In the rows, zero is written as 128.
Known rows, with every way that one mark hangs from another:
tasipub{boge{kube}}: [163 122  91 188 133 145 171 161 115 142 140 147 127 124 120 128 136 175
 143  53 113]
rokug{komu kube}: [172 143 127 203 162 122 148 132 113 150 180 147 106 110 135 146 139 126
 141 149 103]
boge{kube{pebid{tasipub}}}: [179 145 103 201 161 144 160 127 123 134 136 146 130 136  90 110 131 156
 172  89 132]
boge{kube{pebid{tasipub} rokug{komu}}}: [176 164 103 188 161 136 148 131 121 168 120 133 126 140  85 119 120 137
 183 101 144]
boge{kube}: [183 127  99 222 152 138 171 136 127 126 125 136 135 143  93 111 144 167
 125  78 121]
komu{rokug{kube}}: [160 115 102 182 180 133 184 136 142 133 169 145 123 117 116  88 150 132
 133 130 107]
pebid{kube}: [209 131 128 203 137 112 170 154 111 154 148 154 150 107 140 101 153 153
 124 114 110]
pebid{kube{rokug} tasipub{boge}}: [198 152 119 153 155 123 183 182  97 195 162 146 140  99 136 108 112 154
 174  97 125]
timapi{boge}: [190 108 106 189 122 148 159 145  96 152 124 130 117 137 116 111 136 145
 128  85  88]
komu{rokug{kube{pebid{tasipub{boge}}}}}: [150 128 100 158 182 139 176 137 137 143 183 157 119 107 121  95 136 129
 175 125 115]
fopa{boge{kube}}: [171 108 124 213 137 151 174 149 113 148 122 114 131 134  91 106 156 168
 105  78 123]
timapi{boge{kube{rokug}}}: [183 118  95 185 132 151 155 150 111 169 106 126 128 153  88 115 122 144
 126  73  98]
kube{boge}: [180 119  98 239 128 147 157 137 124 137 138 108 112 150 109  96 149 127
 110  94 112]
rokug{komu kube{boge}}: [167 141 119 222 157 133 137 134 126 152 184 133 105 126 125 151 137 107
 127 151 101]
tasipub{boge{kube{rokug}} pebid}: [151 138 115 179 138 129 181 166 104 147 157 165 122 129 121 132 111 175
 131  58 134]
fopa{boge}: [175 107 134 210 125 144 178 147  98 154 126 110 118 122 113  93 164 161
 109  88 121]
rokug{komu}: [190 143 120 208 140 119 151 135  95 139 139 128 115 126 134 138 153 146
 145 117 120]
timapi{boge{kube}}: [187 111  97 193 134 153 156 145 113 147 120 135 131 150  95 125 130 156
 123  74  91]
tasipub{pebid}: [179 130 137 213 140 116 183 135  94 117 162 157 114 129 129 104 137 166
 114 101 131]
komu{rokug{kube{boge pebid{tasipub}}}}: [155 126  98 180 183 144 169 131 147 141 181 142 119 123 108  91 138 111
 158 137 116]
tasipub{pebid{kube}}: [192 136 148 205 143 100 181 149  96 130 174 174 138 115 141 113 137 163
 109 116 127]
fopa{boge{kube{pebid rokug}}}: [164 125 123 199 132 149 162 143 115 173 109 111 125 132  86  93 148 149
 130  82 135]
komu{rokug}: [172 115 100 185 163 131 186 136 130 125 141 133 131 128 116  82 159 146
 137 107 118]

Rows:
[168 159 100 158 139 137 158 140  99 197 128 132  97 113 113  80 115 125
 217  93 146]
kube{pebid{tasipub{boge}} rokug}
[212 142 121 200 161 129 173 162 114 157 175 137 148 121 121 111 128 142
 142 120 117]
pebid{kube{boge} tasipub}
[170 148 137 165 129 107 172 178  87 166 177 178 133 102 157 143 115 161
 136  92 130]
tasipub{boge pebid{kube{rokug{komu}}}}
[160 137 115 181 162 139 158 131 116 159 190 163  99  95 127 106 124 128
 182 125 112]
rokug{kube{pebid{tasipub{boge}}}}
[208 163 122 186 164 121 162 166 110 190 159 122 142 125 119 120 117 124
 153 131 128]
pebid{kube{boge rokug{komu}} tasipub}
[198 163 123 148 158 118 173 182  93 196 166 147 143  98 141 133 112 151
 181 109 127]
pebid{kube{rokug{komu}} tasipub{boge}}
[181 119  96 186 129 154 142 138 111 151 120 143 128 144  97 124 128 143
 145  80  98]
timapi{boge{kube{pebid}}}
[185 126  97 181 135 147 147 149 108 169 108 125 128 152  92 132 122 143
 131  81  99]
timapi{boge{kube{rokug{komu}}}}
[176 145 101 212 141 151 142 125 117 148 155 124 105 138 106  96 132 113
 181 111 132]
kube{boge pebid{tasipub}}
[204 152 128 188 137 104 158 157 107 186 132 139 145 111 135 111 143 135
 135 125 120]
pebid{kube{rokug{komu}}}
[165 150  92 210 117 143 131 124 125 191 110 107  97 147  97  72 132  88
 165 107 138]
kube{boge pebid rokug}
[171 135 136 175 129 112 181 176  91 144 188 188 138 101 160 136 124 174
 128  83 122]
tasipub{boge pebid{kube}}
[153 122  98 186 171 140 164 128 149 139 173 142 119 124 111  89 145 108
 148 136 111]
komu{rokug{kube{boge pebid}}}
[173 159 101 197 147 130 141 128 123 166 111 134 125 140  90 116 131 132
 168  99 140]
boge{kube{pebid rokug{komu}}}
[179 126  95 178 129 152 143 141 113 172 107 134 124 147  88 113 122 134
 149  78 104]
timapi{boge{kube{pebid rokug}}}
[165 133 126 196 133 145 153 144 112 176 111 112 125 133  90 110 147 147
 136  90 136]
fopa{boge{kube{pebid rokug{komu}}}}
[178 147 102 170 165 143 178 161 100 157 153 133 119 124 112 130 112 166
 181  78 129]
pebid{tasipub{boge{kube{rokug{komu}}}}}
[169 176 108 153 141 131 141 139  92 199 131 131  99 112 122 114 114 117
 225 110 148]
kube{pebid{tasipub{boge}} rokug{komu}}
[182 130  96 171 140 154 147 143 110 173 114 133 123 146  85 114 113 137
 160  81 107]
timapi{boge{kube{pebid{tasipub} rokug}}}
[163 161 125 174 168 128 137 131 105 162 196 162 101  96 137 153 122 119
 197 150 115]
rokug{komu kube{pebid{tasipub{boge}}}}
[156 145  92 172 128 141 149 156 112 171 130 145 120 122 118 132 126 152
 175  65 128]
tasipub{boge{kube{pebid rokug{komu}}}}
[174 155  98 191 160 139 158 131 125 165 117 133 124 140  81  95 120 141
 177  89 141]
boge{kube{pebid{tasipub} rokug}}
[186 142 139 210 138 108 173 154 107 154 163 154 133 130 129 106 127 141
 101 114 132]
tasipub{pebid{kube{boge rokug}}}
[167 117 127 204 132 152 162 140 113 153 123 121 129 129  93 102 156 158
 128  83 129]
fopa{boge{kube{pebid}}}
[171 175 102 192 142 140 124 129 111 195 131 103  98 143 100 110 116  87
 196 125 146]
kube{boge pebid{tasipub} rokug{komu}}
[189 135 143 217 138 109 175 151 105 131 177 165 138 127 135 115 134 150
  98 114 127]
tasipub{pebid{kube{boge}}}
